Known rows, with every way that one mark hangs from another
q_978(q_950(q_288)): [-0.654 -0.743  0.237  1.444  2.075  0.321 -2.778  2.176 -0.861  1.066
  0.388  0.570  0.866 -0.411 -1.056  0.610  0.007  1.849 -1.932  0.253
 -0.142 -0.604 -0.789]
q_824(q_358): [-1.724 -0.401  0.008  0.689  0.154  0.046 -1.458  0.353  2.535  0.131
 -1.962  1.021  1.456 -1.260  1.993 -1.552 -2.179  1.537 -2.113 -0.391
  1.515 -1.092 -1.130]
q_288(q_507 q_950(q_958)): [-1.750 -1.605 -0.314 -1.888  1.578  0.077 -1.712  0.837 -1.421  1.346
 -0.896 -0.313 -2.352 -1.734 -0.039 -0.640  0.934  0.248 -0.614  0.675
  1.431  2.967  0.780]
q_978(q_950(q_288(q_917) q_958)): [ 0.199 -0.140 -0.071 -0.698  1.979 -0.596 -3.719  0.721 -1.068  2.159
  1.590 -0.455 -0.909  0.814 -2.614  2.967  2.824  2.284 -0.680 -0.328
 -0.521  0.944  0.383]
q_824(q_978): [-0.445  0.509 -0.531  0.130  1.066 -0.557 -1.726  0.570  2.183  1.261
 -0.259  0.490  1.868  0.039  0.288  0.299 -1.265 -0.592  0.072  0.278
  1.586  1.858 -0.325]
q_950(q_288(q_917) q_958(q_824)): [ 2.694  0.305 -4.041  1.147  1.030  0.016 -2.699  2.020 -0.249  1.400
  0.547 -1.970  0.293  1.067 -3.266  1.559  0.983  0.370  0.916 -2.402
 -1.310  3.887 -0.123]
q_358(q_824(q_958 q_978(q_950(q_288)))): [ 1.567  2.589  3.606  0.880  0.910 -1.167 -1.298  1.560 -0.698 -0.804
  2.875 -0.100  1.230  1.235  1.206  1.443  0.824 -2.378 -0.345  2.066
 -2.414 -3.617  2.252]
q_358(q_824): [-0.105  0.769 -1.906  1.032 -0.508  0.060 -1.995  1.979  0.284 -0.319
 -2.311  1.586  4.195  1.336  2.857 -0.271 -2.707 -1.006 -1.621 -0.643
  0.355 -0.670 -1.221]
q_288(q_507 q_824(q_958 q_978) q_917): [ 2.257  0.450  1.290 -3.908 -2.632  0.021  0.808 -2.513  2.097 -3.809
  2.096  0.637  1.178  1.248 -1.113  2.052  0.211 -0.960  2.527  1.439
  0.430 -0.601 -0.301]
q_698(q_950): [-1.690 -1.288 -2.323  0.270  1.132 -0.308 -2.033  1.253  0.846  2.927
 -2.278  1.409  1.417 -1.360 -0.208  0.668 -1.367  1.007 -1.571 -1.064
  2.031 -1.141 -1.363]
q_288(q_507 q_824(q_958 q_978) q_950): [ 1.617 -0.629  2.644 -2.849 -1.118 -0.488  2.231 -1.620  0.084 -3.246
  1.442  0.414 -1.232 -1.479  1.007 -0.737  0.907 -2.796  1.540  2.323
  0.770 -1.326  0.812]
q_824(q_358 q_958 q_978(q_950(q_288))): [-0.272  1.206  5.269  0.433  1.718 -1.320 -0.900  0.078  1.622 -0.179
  3.176 -0.810 -1.022 -1.350  0.540 -0.224  1.626  0.198 -0.998  2.191
 -1.237 -3.901  2.655]
q_917(q_288(q_507 q_950)): [-1.757 -2.095 -0.850 -0.839 -0.333  0.668 -0.126  0.407  0.004  0.482
 -1.818  1.645 -0.754  0.385  1.211 -1.011 -1.455  0.305  0.256  1.094
  1.436 -0.138 -0.364]
q_698(q_950(q_288(q_824(q_978)) q_958)): [-0.346  0.722 -1.348  2.120  1.023 -0.985  1.500 -0.274 -2.869  3.527
  1.417 -2.482 -1.693 -0.785 -1.833  0.634  1.726 -0.797  0.846 -1.923
 -1.276  2.222  1.099]
q_950(q_288(q_507) q_958(q_824)): [ 0.216 -0.151 -3.445  2.135  1.433  2.165 -1.040  2.749 -1.764  0.751
  0.934 -3.009 -1.103 -0.025 -2.907 -0.294 -0.397  0.128  0.384 -2.161
 -3.020  4.852 -0.092]
q_698(q_950(q_288)): [-1.149 -1.359 -2.525  1.618  1.739 -0.323 -2.356  2.362 -1.083  4.204
 -0.883 -0.072  0.661 -1.396 -1.773  0.994 -1.062  2.155 -1.813 -1.395
  0.391 -0.107 -0.640]
q_917(q_288(q_507 q_824 q_950)): [-0.305 -2.164 -1.112 -0.384 -2.481  1.184  3.272 -1.132 -0.957 -2.164
 -2.284  1.483 -0.465  0.427  1.797 -1.995 -1.138 -0.749  0.665  0.317
  0.812 -0.867 -1.092]
q_288(q_507 q_824): [-0.062 -1.412 -1.591 -0.217 -1.945  2.040  1.131 -0.292 -0.183 -3.074
 -1.119  0.827  1.730  0.031  0.278 -0.558 -2.769  0.321  0.152 -0.933
  0.399  1.184 -2.860]
q_358(q_824(q_958 q_978)): [ 1.003  2.181  1.214 -0.181 -0.039 -1.513 -1.556  1.022  1.460 -1.255
  1.065  0.631  3.028  1.134  3.270 -0.019 -0.738 -4.061  0.070  1.155
 -0.241 -1.809  1.293]
q_917(q_288(q_507 q_824)): [-0.992 -1.702 -2.296  0.589 -2.830  2.024  2.246 -0.961 -0.002 -2.458
 -1.471  0.991  1.236  1.561  1.373 -1.572 -2.624 -0.797  1.198 -0.905
 -0.112  0.146 -2.209]
q_917(q_288(q_824(q_358) q_950(q_958))): [-0.881 -0.639  0.073  0.972 -1.099 -0.854  3.577 -2.396 -0.995 -0.303
 -1.889 -0.045 -2.760 -0.959  4.235 -4.334  1.411 -1.120 -0.033 -0.740
  0.750 -1.578  1.390]
q_824(q_978(q_950)): [-0.497  0.602  2.078 -0.182  1.512 -0.156 -0.991  0.173  2.082  0.546
  0.074  1.152  1.008  0.584  0.004  1.035 -0.384 -0.228 -0.379  1.696
  1.223 -0.403 -0.169]
q_978(q_950(q_958)): [-1.845 -0.631  0.200 -0.152  2.535 -0.133 -2.436  0.688 -0.372  1.177
 -0.164  0.268 -0.404 -0.471  0.665 -0.030  1.505 -0.415 -1.342  0.020
  0.864  0.502  0.086]
q_950(q_288(q_917) q_958): [ 0.128 -0.403 -2.320 -0.369  1.521 -0.980 -4.289  1.268 -1.111  2.956
  0.904 -1.223  0.101  0.454 -2.414  1.976  1.825  1.566 -0.302 -1.719
  0.278  3.413  0.455]

Rows
[ 1.156  2.461  3.676 -0.543  0.420 -1.253 -0.634  0.635  1.352 -1.776
  1.329  1.459  2.097  1.101  2.760  1.021  0.358 -3.304 -0.321  2.516
 -0.734 -4.596  1.640]
q_358(q_824(q_958 q_978(q_950)))
[-1.470  1.649  4.021  0.411  0.607 -0.062  0.401 -0.783  3.215  0.078
 -0.366  0.858  0.287 -0.025  1.023 -0.378 -0.699  1.276 -1.026  1.896
  0.545 -2.471  0.206]
q_824(q_358 q_978(q_950))
[ 1.703  1.456  0.529  1.179  0.633  0.686  0.775  0.803  2.834 -0.996
 -0.586  0.283  1.307  1.025 -1.125  0.154 -0.940 -1.224  0.970  0.662
 -0.339 -0.262 -0.652]
q_958(q_824(q_978(q_950)))
[-2.268  1.816  3.924  0.533  1.640 -0.650  0.262 -1.184  1.813  1.691
  0.625 -0.837 -1.815 -0.460  1.244 -0.643  1.532  0.444 -0.690  1.334
  0.090 -0.454  1.608]
q_824(q_358 q_978(q_950(q_958)))
[-0.496 -0.672  1.653 -1.120 -2.332  1.016  3.547 -1.434  0.132 -3.014
 -2.454  1.345 -0.798 -1.983  1.474 -2.268 -1.800  1.812 -0.856  0.693
  0.857 -1.741 -1.265]
q_288(q_507 q_824(q_358) q_950)
[-0.695 -0.815 -1.780 -1.649 -0.317  0.956 -2.014  1.287 -0.361  2.797
 -0.275  0.127  0.452  0.467 -4.957  4.297 -1.368  4.737 -0.553 -0.284
 -0.246  0.101 -1.634]
q_698(q_950(q_288(q_507 q_917)))
[-2.933 -0.978 -1.921  0.514  2.396  0.813 -1.826  2.045 -2.797  4.631
  0.751 -2.338 -1.958 -1.258 -2.957  1.464  0.299  2.106 -1.046 -1.081
 -1.306  2.389  0.326]
q_698(q_950(q_288(q_507) q_958))
[ 0.594 -1.000 -3.391  1.386  1.001 -0.379  0.875  1.044 -0.171  1.623
 -1.854 -0.976 -1.560 -0.001  1.539 -3.006  1.237 -2.843  0.927 -1.082
  0.418  1.083  1.543]
q_917(q_288(q_950(q_958(q_824))))
[ 0.892  0.792  1.821  0.478 -0.680  0.064  1.931 -1.479  0.827 -1.992
 -0.134  1.237  1.244  0.492  0.548  0.193 -0.136 -1.014  0.536  0.785
  0.633 -1.026 -1.265]
q_288(q_824(q_978(q_950)))
[ 2.436  0.770  0.314 -2.420 -0.706 -2.083  1.543 -2.536 -0.588  0.196
 -0.085  0.070 -1.257  0.125 -0.574  0.944  2.919 -1.122  2.017  0.217
  2.023  2.078  0.937]
q_288(q_824(q_978) q_917 q_950(q_958))
[ 1.115  0.056  1.147 -0.499 -0.977  0.467  0.674 -0.348 -1.026 -2.549
  3.769 -1.657 -0.297 -0.332 -1.130 -0.068  0.291 -1.563  1.384  0.571
 -1.908  0.551  0.836]
q_950(q_288(q_507 q_824(q_958 q_978)))
[ 0.603  3.009  2.234  0.928 -0.106 -0.208  0.040  0.761  1.043 -0.428
 -0.717  1.623  2.853  2.382  1.774  1.199 -1.519 -0.887 -0.501  1.822
 -0.513 -1.907 -0.349]
q_358(q_824(q_978(q_950)))
[ 0.024 -0.880  0.307  1.004 -2.316 -0.408  4.008 -2.113  0.640 -1.865
 -2.901  1.875 -0.642 -0.864  4.083 -4.034 -0.834 -0.280 -0.369 -0.321
  1.469 -3.729  0.023]
q_917(q_288(q_824(q_358) q_950))
[-2.343 -0.993 -2.582  1.713  3.173 -0.685 -2.706  2.010 -2.484  5.306
  0.435 -1.919 -1.483 -1.536 -1.900  0.983  1.236  0.881 -1.524 -1.686
 -0.429  1.779  0.869]
q_698(q_950(q_288 q_958))
[ 1.619 -0.775 -1.646 -1.162 -2.463  1.548 -0.110 -0.210 -1.050 -2.002
  0.412  0.246  1.462  1.265 -3.243  2.241 -1.450  2.890  0.671 -1.212
 -0.741  1.885 -2.581]
q_950(q_288(q_507 q_824 q_917))
[ 0.102  1.413  2.403  0.281 -0.379 -1.433  3.700 -2.333 -0.279 -0.002
 -0.441 -0.768 -2.685 -1.971  2.400 -2.736  1.834 -1.291  0.213  0.224
  0.993  0.558  1.912]
q_288(q_824(q_358 q_978) q_950(q_958))
[ 0.039  0.011 -0.909  1.941  1.759  2.325 -0.186  2.601 -1.861 -0.019
  1.232 -2.450 -1.641  0.277 -3.133  0.403  0.751  0.911  0.160 -0.641
 -3.530  2.196 -0.306]
q_978(q_950(q_288(q_507) q_958(q_824)))
[-2.681 -1.862 -1.130 -0.971  0.740  0.175 -0.226  0.255 -1.325  2.006
 -0.978 -0.182 -2.813  0.113  1.249 -1.319  1.059 -0.661  0.391  0.522
  0.746  1.630  1.350]
q_917(q_288(q_507 q_950(q_958)))
[ 3.406  0.566  0.599 -2.642 -1.739 -1.580  0.116 -2.198  2.247 -3.063
  1.821  1.110  1.872  0.865  0.194  1.472  1.070 -2.362  2.042  0.629
  1.458 -1.244  0.232]
q_288(q_824(q_958 q_978) q_917)
[-0.419  3.244  1.882  0.923  1.185 -0.801 -0.150  0.496 -0.785  0.935
  0.467  0.080  0.838  1.587  1.902  1.042  1.118 -2.316 -0.240  1.199
 -1.162 -0.061  1.311]
q_358(q_824(q_978(q_950(q_958))))
[-0.641  0.810  3.013 -0.462  0.594 -1.395 -1.090 -0.629  3.773 -0.710
  1.351  0.001  0.410 -1.323  2.306 -1.186 -0.184 -1.577 -0.456  1.316
  1.043 -2.334  1.871]
q_824(q_358 q_958 q_978)
[ 1.049 -0.321  3.404  0.963 -0.496 -0.268  1.032 -0.765 -0.428 -3.479
  1.788  0.209 -0.522 -1.785  1.579 -1.834  1.399 -0.071 -1.670  0.493
 -1.599 -5.722  0.557]
q_978(q_950(q_288(q_824(q_358 q_958))))
[-0.287  1.685  0.859  2.534  0.173 -0.540  2.166 -1.209 -1.388  0.886
  1.834 -2.568 -1.803 -0.888  0.502 -1.893  1.054 -0.105  0.413 -1.574
 -1.694  2.232  1.398]
q_950(q_288(q_824(q_358 q_978)) q_958)
[-0.621  0.282  1.750  0.098 -2.349  1.743  4.336 -2.056  0.686 -2.477
 -0.038  0.722 -0.097  2.700  0.470 -0.172 -1.096 -0.709  2.249  1.245
 -1.017 -1.469 -1.032]
q_917(q_288(q_507 q_824(q_978(q_950))))
[ 1.068  2.109 -0.074  2.165 -0.439  0.684  1.598  0.231  4.217 -0.729
 -1.030 -0.736  1.343  0.079  0.408 -1.828 -2.506 -0.340  0.489 -0.460
 -0.359  0.555 -0.181]
q_958(q_824(q_358 q_978))
[ 2.220 -0.596 -2.445  0.258 -1.483 -0.054 -0.841 -0.276 -0.840 -1.040
 -0.163  0.702  2.261  1.098 -1.991  1.432 -0.396  1.640 -0.001 -1.866
  0.407  0.819 -2.172]
q_950(q_288(q_824 q_917))
[ 1.810 -1.434 -0.619 -3.402 -2.740  0.397 -0.317 -1.615  1.244 -4.592
  0.959  1.361  1.459  0.244 -0.467  1.551 -0.381 -0.542  1.162  0.288
  0.758 -1.998 -1.708]
q_288(q_507 q_824(q_958) q_917)
[ 0.640 -1.943 -1.896  0.707 -1.561 -0.384  2.431 -1.015 -0.714 -1.236
 -2.640  1.927  0.155 -0.060  2.957 -2.891 -0.370 -1.644  0.506 -0.524
  1.744 -1.584 -0.486]
q_917(q_288(q_824 q_950))
[-0.195 -1.629 -2.195  0.527 -0.296 -1.028  2.055 -1.204 -2.083  0.180
 -1.374  0.226 -2.082 -0.503  2.965 -2.881  1.952 -2.790  0.736 -1.117
  1.192  0.274  0.934]
q_917(q_288(q_824 q_950(q_958)))
[ 0.649  1.686  1.190  2.306 -1.035 -0.029  2.471 -0.925 -0.005 -0.762
  0.671 -0.870  0.411 -0.574  0.281 -1.563 -1.257  0.998 -0.030 -1.016
 -1.035  0.381  0.009]
q_950(q_288(q_824(q_358 q_978)))
[-1.436 -0.729 -1.907 -1.583  0.846  0.342 -2.792  1.066 -1.752  4.385
  0.969 -1.692 -1.315  0.279 -4.683  3.916  0.902  3.487 -0.078 -1.031
 -0.828  2.132  0.022]
q_698(q_950(q_288(q_507 q_917) q_958))
[-1.200  0.533  2.322 -0.057  1.079  1.453 -0.718  1.003 -0.396  0.856
  1.964 -0.445 -0.548  0.945 -2.861  2.108 -0.633  2.083  0.033  1.514
 -1.533  1.383 -0.100]
q_824(q_978(q_950(q_288(q_507))))
[ 0.500 -0.420 -4.305  2.865  2.353  0.229 -0.938  2.694 -1.745  3.970
 -0.443 -2.831 -0.986 -1.542 -2.840  0.295  0.715 -0.162 -0.430 -2.898
 -1.871  2.048  0.430]
q_698(q_950(q_288 q_958(q_824)))
[-0.195 -0.782 -0.506 -4.089  0.427 -0.445 -2.323 -0.445 -0.287  1.161
 -0.794  0.548 -1.825 -0.025 -1.894  2.020  1.415  1.728  0.131  0.830
  1.698  2.638  0.370]
q_288(q_507 q_917 q_950(q_958))
[-1.628 -0.721 -0.500  0.857 -3.590  2.149  3.905 -1.901  1.139 -2.944
 -1.685  0.626  0.450  0.947  2.579 -2.958 -3.026  0.744  0.387 -0.836
 -0.659 -1.828 -1.626]
q_917(q_288(q_507 q_824(q_358)))
[ 1.779 -0.297  0.658 -1.247 -2.211  1.891  0.681 -0.724 -1.233 -2.768
  0.775  0.829  0.494  1.583 -3.386  2.755 -0.413  3.533  0.288  0.397
 -1.356 -1.032 -2.562]
q_978(q_950(q_288(q_507 q_824 q_917)))
[ 0.666 -1.016 -1.239 -2.984  1.305 -1.931 -2.895  0.006 -0.115  1.939
 -1.146  0.926 -1.328 -0.501 -0.439  1.346  2.356  0.684 -0.234  0.257
  2.871  1.732  0.810]
q_288(q_917 q_950(q_958))
